Each row was made from one walk, in order. Every step used is in the known rows, and no mark comes twice. Write each row's walk.
(in the rows, 128 means zero)
Known rows:
H -> U -> J -> Q -> T: [188 159 128  94 113 137 122 136  80  93 136 152 154 104 177 144 104 109
 102  82 138 109 204 124  80 126]
X -> H -> U -> J -> Q -> T: [173 146 165  91 108 123 145 160  58  82 132 161 103 112 171 158  93 108
 113 100 152 136 193 141 100 129]
U -> H: [124 146 170 154 138 135 131 150 110 133 143 132 120 148 115 127 153 143
 111 149 135 131  95 140 153 136]
T -> Q: [154 161 104 139 172 111 108 134 151 141 122 126 143 116 107 100 168 136
  96 117  87 152 120 122 195 116]
H -> X -> V -> L: [113 134 150 118 161 146 154  49 192 158  53 152 156 130 101 115 171 123
 106 112  98 144  88 105 141 145]
N -> U -> H: [101 141 127 143 130 152 126 154 117 129 157 119 134 146 136 120 126 133
 110 211 143 122 117 146 123 140]
J -> Q -> T -> N -> U -> H -> X: [100 160 148 115  39 102 119 155 118  67 118  97 167 125 157 121 108 130
 154 137 147 139 165 110 145 133]
V -> X -> H -> U: [ 77 106 136 108 162 107 127  97 127 132 120 122  94 143 133 165 143 134
 120 147 160 131 114 178 118 149]
H -> U -> N: [152 109  69 151 139 162 101 138 145 109 137 100 149 127 142 129 116 112
  98 138 111  78 133 145  93 180]
N -> T -> Q -> J: [153 178  78 150 142  82  92 127 157 179 122 110 122 101  95  73 144 146
 164 117 104 135 160 102 170 115]
J -> U -> N -> T: [142 104  28 167 101 179 100 139 173 118 149  94  87 140 127  95 134 101
 173 139  93  68 153 138  78 132]
Y -> V -> X -> H -> U: [ 48 103 108  98 186 113 151  99 138 152 123 159 100 150 136 193 131 142
 137 131 144 148 102 135 125 138]
Q -> J: [158 143 125 139 144  92 141 106 143 169 148 142 137 103  96 106 147 128
 125 132 130 119 102 133 151 117]
T -> Q -> J -> U: [148 122  92 152 130  94 101 116 150 138 132 116 112 133  78  93 145 123
 139 125 113 112 133 100 157  67]
V -> X -> H -> U -> J -> Q -> T: [134 138 172  81 126 111 131 125  63 105 127 141  85 119 165 171 105 105
 140  83 189 131 178 163 101 132]
J -> U -> N -> T -> Q: [148 121  28 173 114 164  68 154 171 114 127  77  87 140 117  77 136 110
 173 120  77  88 164 111 119 117]
J -> Q -> T: [184 190 122 114 119 105 136 121 146 109 134 170 132  96 158 121 166 113
 126  95 108 151 141 126 165 110]
U -> J -> Q -> T: [205 179 147 104 116 131 141 141  86 116 148 165 141  90 150 128 133 103
 121  76 134 134 169 129 133 111]
X -> V -> Y: [171 117 176 101 198 130 134  63 189 170  95 182 134 101 138 126 132 151
  82  98  86 188  64 104 173 101]
U -> J -> Q: [216 166 141 115 146 130 124 133  98 128 124 146 161 123 141 120 125  79
 109 102 105 113 150 152 143 109]
T -> Q -> J -> U -> H: [123 120 154 171 113  97  98 147 111 124 134 103  81 162  73 101 133 141
 149 136 148 105 117  90 161  71]
N -> U -> H -> X -> V -> L: [ 62 134 168 127 135 172 143  86 157 143  67 127 143 158 117 117 132 124
 118 184 138 129  98  99 111 157]
Q -> T -> N: [125 142 114 137  92  94 159 148 144 127 161 132 161  63 129 125 175 177
 127  82 119 171 130 120 124 147]
Y -> V: [118 144  88 127 178 136 161 112 161 164 144 183 153 129 124 149 154 140
 119 123  86 153  91 104 157 120]
N -> T -> Q -> J -> U -> H: [113 139 115 170  91 108  78 150 125 140 128  92  59 162  88  84 127 149
 192 137 136 105 160  88 139  83]
U -> J: [169 135 137 121 156 155 143 139  92 149 157 143 154 107 114 128 132 118
  94 124 123 116 134 152 115 131]
H -> X -> V: [124 112 150 109 172 142 128  67 165 150  73 147 167 145 130 109 134 148
  94 115  97 169  78 129 178 145]
Y -> V -> X -> H -> U -> J: [ 70  94 142  89 188 142 155 120  79 158 135 156 106 146 129 200  97 130
 132 114 166 127 133 140  93 137]
J -> U -> H -> X -> V -> Y: [105  62 226  93 130 161 113  67 156 105  70 150  90 185 115 137 100 142
 110 123 123 141  65  85 162  69]

Write each row's walk:
[126 170 127 144  55  92 129 176 118  88 148 113 157 108 172 122 126 137
 151 136 142 154 163 114 122 136]	J -> Q -> T -> N -> U -> H
[181 150  87 126 104 117 127 159 108 121 139  98 211 104 159 120 100  90
 120 131 105 119 183 154  90 129]	T -> N -> U -> J -> Q
[ 74 127 143 114 110 163 117 131 115 107 127 104 149 164 121 117 114 125
 111 210 148 108 120 142 144 138]	N -> U -> H -> X
[ 97  86 114 137 153 135 114 126 128 123 125  90  82 140 132 156 119 108
 139 143 160  96 106 179 112 180]	V -> X -> H -> U -> N
[136  91 107 146 129 146 128 162 119 101 130 108 103 133 138 146 104 109
 113 160 121 101 120 160 109 178]	X -> H -> U -> N
[ 93  69 195 139 112 130 117  84 124 137  86 125  98 190  92 114 100 145
 150 129 157 124  75  99 142 103]	Q -> J -> U -> H -> X -> V
[120 100 251  91 158 143 119  74 149 132  65 152 117 154 119 132 102 157
  95 112 123 167  51  92 202 106]	U -> H -> X -> V -> Y
[136 116  86 130 114 140 145 166 107 143 168  93 202  92 134 124 107 130
 110 149 124 124 163 153  64 148]	T -> N -> U -> J
[ 64 124 137 111 195 106 170 105 145 179 131 174  84 139 113 173 155 137
 159 127 135 173  65 142 178 121]	Y -> V -> X -> H
[177 143 114 114  79 103 125 156  85  88 133 119 187  84 176 150 105 128
 114  51 130 122 210 121  62 144]	H -> U -> J -> Q -> T -> N
[165 161 119 148 159  76 109 124 143 164 126 121 140 104  81  89 150 139
 124 117 116 140 113 109 199 103]	T -> Q -> J
[ 81  73 183 131 127 167 113  94 133 111  79 132 104 201 116 126 115 144
 119 134 128 139  78 111 140 115]	J -> U -> H -> X -> V
[152  88  64 166 119 172 116 137 156 106 152 109 111 146 117 116 140  94
 134 138  99  75 107 142 106 123]	J -> U -> N
[149 103  47 175  87 146  99 128 159 144 153  90  83 131 103  82 115 101
 201 135 121  54 148 122  76 121]	Q -> J -> U -> N -> T
[165 131 154 108  75  85 152 183  64  78 127 128 138  92 170 164  93 131
 129  72 142 149 203 134  81 147]	X -> H -> U -> J -> Q -> T -> N
[145 104 190  70 180 135 127  43 187 145  67 167 149 124 124 123 118 143
  84 105  89 173  63 104 200 100]	H -> X -> V -> Y
[118 101 161 161  97 116 126 134 112 128 156 122  80 165  88 124 132 130
 156 155 162  89 104 114 117  87]	Q -> J -> U -> H
[123 128  95 117  91 138 158 175  94 127 190 115 182  56 148 126 115 153
 126 121 150 141 180 132  57 153]	Q -> T -> N -> U -> J
[140 104  97 144 115 109 134 105 154 142 153 132 111 136  92 111 146 113
 141 137 128  95 116 127 114  84]	Q -> J -> U
[104 166  86 136 167 139 184  95 188 172 122 187 140 112  97 153 193 117
 130 122  85 124 102  78 125 118]	Y -> V -> L
[ 77 141 127 150  66 118 148 183 110 110 176 107 145  92 147 125 133 176
 141 150 159 156 141 114  95 156]	Q -> T -> N -> U -> H
[135 104 158 106 143 148 148 159  61 118 139 136 120 129 134 160  93 125
  88 146 144 119 160 164  83 150]	X -> H -> U -> J
[102 113 211 128 151 146 121  96 125 140  74 135 134 174 122 120 117 162
 103 126 127 165  62 121 181 152]	U -> H -> X -> V
[ 52 129 146 120  48 128 141 164 110  86 146  90 162 110 135 124 120 172
 140 156 169 141 144 111 117 155]	Q -> T -> N -> U -> H -> X
[ 93 121  76 146 152 126  68 139 140 133  98  58  65 141 133 120 115 129
 175 128 134 110 158 150 127 173]	V -> X -> H -> U -> N -> T -> Q
[109 105 147 156 107 153 123 141 120 102 150 128  87 177 110 132 148 129
 127 159 132 103 105 130 117  98]	J -> U -> H
[ 68  84  91 131 174 138 136 125 138 143 126 127  88 151 136 186 108 117
 159 131 143 114  91 138 115 168]	Y -> V -> X -> H -> U -> N
[173 173 113 135  85  66 140 142 152 106 133 138 165  81 159 123 166 134
 143  64 100 164 146 119 151 129]	J -> Q -> T -> N
[191 166  96 107 138 150 123 139 103 125 140 132 175 120 163 118  99  66
 107 161 111 105 174 161 109 114]	N -> U -> J -> Q
[ 93 125 156 117 168  98 150 110 138 156 130 135  78 128 108 146 166 129
 140 144 151 155  81 181 173 134]	V -> X -> H
[177 176 105  94 112 151 135 148  91 113 162 153 155  88 174 117 107  91
 121 132 138 123 193 135 101 113]	N -> U -> J -> Q -> T
[ 91 128 119 160  93 119 135 176 123 127 154  89 165 129 136 124 128 154
 126 178 134 138 122 138 107 157]	T -> N -> U -> H
